What can hang from each mark:
A: C
L: Q
E: A L X
C: S X
D: S
V: Q
N: Q
Q: F L V
X: C E
F: E Q

Each row was made from one small tree. The marks that hang from a mark follow it in brackets, in alphabetical order. Every link used is in the known rows. Write each row's tree.
Known rows:
D{S}: [ 13  42  28  -2 -31  23  10   0 -14  63 -19 -10 -22  21   5 -25 -28   9
   0  14  15   9 -11 -20]
V{Q{F{E{X}} L}}: [ 15  64 -20  18 -21  -1 -24  -3 -10  15 -21  20 -41  20  26   8 -43  -2
 -16  38  21  11  -5   8]
A{C{S X{E{L{Q}}}}}: [  5  -3  -6 -14  -4  15   1 -21 -35  14 -22  16 -24  29  36 -14 -38  -7
  37  25  26  -9   8 -26]
Q{F{E{A X}} L V}: [ 16  61 -25  23  -4   7 -38  25 -27  24  12   8 -36  36  16  31 -34  15
  -5  17  18   5  22 -12]
Q{F L V}: [ 27  78   8  22 -20  23  -6   8 -45  50 -13   7 -58  22  -6  12 -40 -20
   6   3  18   4   8 -19]
E{A L{Q{V}}}: [ 12  13 -11   8   1 -16 -17  15 -20  33   1   2 -11  14  15 -13  -3  16
  29   4  36   9  20 -40]
C{S}: [ 19  47  19   2 -22  18   0  -9 -27  43 -23  -7 -16  21  -3 -18 -38   6
   7  26  19   5   3 -23]
X{E{A}}: [ 11  12  -2   0 -14   3  -3  -2  -6  33  -3  -4   5  34  18  -9 -23   8
  22  -9   6  -3  11  -4]
V{Q{L}}: [ 22  48  12   8 -17   6   4 -22 -16  43 -38   3 -31   4  12 -15 -32 -11
   1  26  18   9 -10  -2]
C{S X}: [ 12  37  16  -7 -14  21  -7 -16 -42  34 -16   4 -14  15   2 -14 -36  -7
   9  40  17  -5  -2 -18]
C{X{E}}: [  7  20   4  -7  -8  15   0 -17 -25  22  -1  18  -8  28  27  -9 -30 -18
  22  12   7 -10  -2   2]
C{S X{E{L{Q{F}}}}}: [  1  30  -9  -3 -26   4 -12  -3 -38  -2 -17  27 -31  38  11  -8 -36 -34
  24  23  20  -4   3 -21]
N{Q{F V}}: [ 24  47  -5  24 -19   3  -1  10 -29  38 -13   1 -49  10  -8   1 -37  -3
   1 -13  25   4  23 -19]
V{Q{F}}: [ 22  46  -6  10 -38  -3  -9  -2 -17  41 -28  16 -30   2   1 -18 -34 -17
   3  12  24  11  -1  -3]
F{Q}: [ 16  36   3   1 -20  15  -4   1 -10  45  -5   7  -8   9   1 -12 -28  14
  -1  24  28   9  -2  -8]
N{Q{F L}}: [ 21  60  15  23 -21  11  10 -11 -30  33 -39 -12 -58  12  -4  -2 -39 -11
 -10   3  18 -11   0  -3]
L{Q{F}}: [ 21  47   3  16 -19  -3 -12   7 -32  33 -23  18 -48  25   4 -20 -18  -6
  11  22  34  -2   9 -15]
X{C E{A}}: [  7  -5 -12   3 -18  -1   1 -10  -3  35 -17  -9  14  43  28 -15 -15  -2
  30 -28   1  -4   6 -11]
A{C{S X{E}}}: [ 14  12   2 -13  -9  33   3 -23 -39  34 -16  10 -22  30  24  -6 -53  -7
  26  19  10 -11  11 -11]
X{E{A{C{S}} L}}: [ 11  -3  -7 -10 -21  15   7 -11 -13  35 -14 -21   6  25  22  -6 -42  15
  33 -10  13  -2  13 -28]
N{Q{L}}: [ 20  46  23  16  -7  10  17 -23 -21  36 -37 -20 -41   9   6 -10 -33   5
  -5   9  18  -9  -2  -5]
Q{F{E}}: [ 13  66  -7  21 -30  13 -17   3 -13  30  -4   9 -41  20  12  -1 -40   4
  -7  17  24  -1   8 -12]
E{A L{Q} X}: [  8  -4 -10  -2   2 -27 -18  11 -14  16  -7  -4  16  22  32 -20   4  30
  24  23  35   2  -2 -20]
X{C{S} E}: [ 11  18   0   2 -30  15  10 -17 -14  31 -30  -1  -5  50  17 -17 -38 -14
  24  -8  -1   4   2 -20]
C{S X{E{A}}}: [  3  10  -3 -10 -11  13 -13  -9 -28  21  -4   4   4  34   8  -5 -35  -6
  20  16   2  -7  14  -9]

Write each row's tree:
[  3  20 -43  13 -39 -19 -20  -4   8   6 -20  10   0  15  43 -10 -28  -7
   5   6  25  18 -18 -15]  V{Q{F{E{L X{C}}}}}
[ 14  70 -12  20  -6  30 -18   7 -10  36  10  18 -46  16   7  22 -45  15
 -15  29  26  14  17 -18]  F{E Q{L V}}
[  8  29 -24  11   8 -13 -28  16 -10   6  12  22 -20  29  45   0 -17  29
  14  30  40  16  14 -31]  F{E{L{Q{V}} X}}
[ 24  51  -7  20 -12   1 -20  20 -40  38 -10  27 -58  27   0  -7 -21  -7
  16  12  34   8  25 -27]  L{Q{F V}}
[  8 -10  -7 -10   1   4 -13 -11 -42  29 -21  -4 -13   8  21 -19 -19  16
  31  33  38 -11  13 -37]  E{A{C{S X}} L{Q}}
[ 22  59   3  11  -8  27  -6   6 -26  51  -2  12 -35  14  -5  12 -37   3
  -3  19  25  13   8 -17]  F{Q{L V}}
[ 23  64   3  15 -33   6  -4 -10 -24  41 -40  11 -48   7   1  -7 -39 -27
  -2  18  19   7  -7   0]  V{Q{F L}}
[ 12  56 -15  19 -11   4 -30  12 -19  18  -2  -3 -26  34  19  18 -31  17
 -10  25  17  -5   8  -1]  Q{F{E{A X}} L}
[ 10   3  -5  -3 -19  -9   3 -11 -11  26 -20 -14  28  24  41 -20 -11   4
  25  -2  20   5 -29 -22]  E{L X{C}}
[  0  21   5 -14 -22  17   3 -19 -25  10  -7   5   3  27  18  -8 -41 -22
  24  16   7  -1 -10 -20]  C{S X{E{L}}}
[ 16  62 -22  30  -9   2 -32  21 -24  24   1  33 -68  30  13   3 -30   6
   4  22  38   9  36 -27]  L{Q{F{E} V}}
[  8   0  -9   1 -25   6  -2 -10 -11  31 -25 -13  11  50  13 -15 -29  -3
  26 -16  -1   1  13 -21]  X{C{S} E{A}}
[ 18   3  -4  -5 -13  20   2  -8 -20  43 -19 -10  -9  35  16  -6 -45  18
  27  -2   9  -6  26 -17]  X{E{A{C{S}}}}
[  5 -15 -17  -3  -9 -24 -18   2 -18  14 -29 -13  23  38  29 -25  -1  18
  28  17  28   7  -1 -36]  E{A L{Q} X{C{S}}}
[ -4   4  -5 -15 -18   7  -7 -10 -22  12   0  -5  20  25  13  -4 -32 -11
  26   9   5  -4   1 -21]  C{S X{E{A L}}}
[  1  18 -43   2  -4  -3 -37  30   7  17  35   8  19  13  24  19 -24  45
  -1  18  34  22  14 -25]  F{E{A L X} Q{V}}
[ 13  55 -16  23 -19  10 -16  -5 -19  19 -22   3 -32  45  33   8 -33  -6
  -4  13  14  -4 -11  -7]  Q{F{E{X{C}}} L}
[  4  36  -6  13  -7  -6 -12  -4  -1  13  -8   8 -26  16  35 -18 -17  17
  11  31  38   3   4 -30]  F{E{L{Q}}}
[ 13   4  -2 -10  -3  26   7 -24 -31  35  -7  13 -19  23  37  -7 -39  -6
  31   6  13 -16   4  -1]  A{C{X{E}}}
[ -5 -10 -13  -8   0 -13 -13  -6 -18   4   0  13   4  26  33 -15  -5  -6
  36  10  21 -10   5 -14]  C{X{E{A L{Q}}}}
[ 19  78 -16  25  -7  16 -27  16 -31  24   6  18 -51  37  20  28 -44   3
  -8  22  19   8  10 -12]  Q{F{E{X}} L V}
[ 17  15   1  -1 -19   5  -4  -9 -24  33 -29  -8  10  40  21 -18 -27   8
  14  17  13   7 -10 -21]  E{X{C{S}}}
[  7  27   8  -9 -15  23  -3 -17 -32  19 -10  15 -11  35  11  -7 -44 -18
  17  23   4  -5   5  -8]  C{S X{E}}
[  6   4 -50  11  -1  -1 -39  23   3  26  20  12  14  31  27  11 -18  39
   2   8  26  19  21 -19]  F{E{A X{C}} Q{V}}
[  8  42 -16  18  -1  -4 -19   8  -9  19   6  18 -36  18  31  -5 -21  17
  15  21  40  13  21 -41]  F{E{L{Q{V}}}}
[ 14  44 -30  13 -26 -10 -29   5  -1  13  -9  25 -23  16  27  -2 -38   8
 -11  33  25  15   2   5]  V{Q{F{E{X}}}}
[ 18  65 -19  31  -2   5 -18  10 -23  14  -6   7 -61  27  17  27 -47  11
 -17  12  22   3  21  -7]  N{Q{F{E{X}} L V}}
[ 12  -1  -9  -2 -14  -4 -14  -1 -21  34 -23 -18  26  39  17 -17 -16  20
  17  11  12   4   1 -22]  E{A X{C{S}}}
[  4  27 -23   4 -12  -2 -18   9 -39   5   7  40 -37  32  22   3 -26 -37
  35   1  24   2  12 -24]  C{X{E{L{Q{F V}}}}}
[ 25  66   5  28 -15  12   3   2 -38  38 -25  -4 -68  13  -9  11 -43 -12
  -5  -7  20   0  17 -15]  N{Q{F L V}}
[  2  43 -19  16 -32  -3 -21  11  -3  23   5 -10 -11  10  13   1 -26  12
   3   2  26  -1   5 -25]  Q{F{E{A L}}}
[ 14  29 -19  15 -15 -15 -24  26 -30  30  -1   9 -28  18   2  -6 -10   1
  25  -3  37   9  21 -38]  E{A L{Q{F V}}}
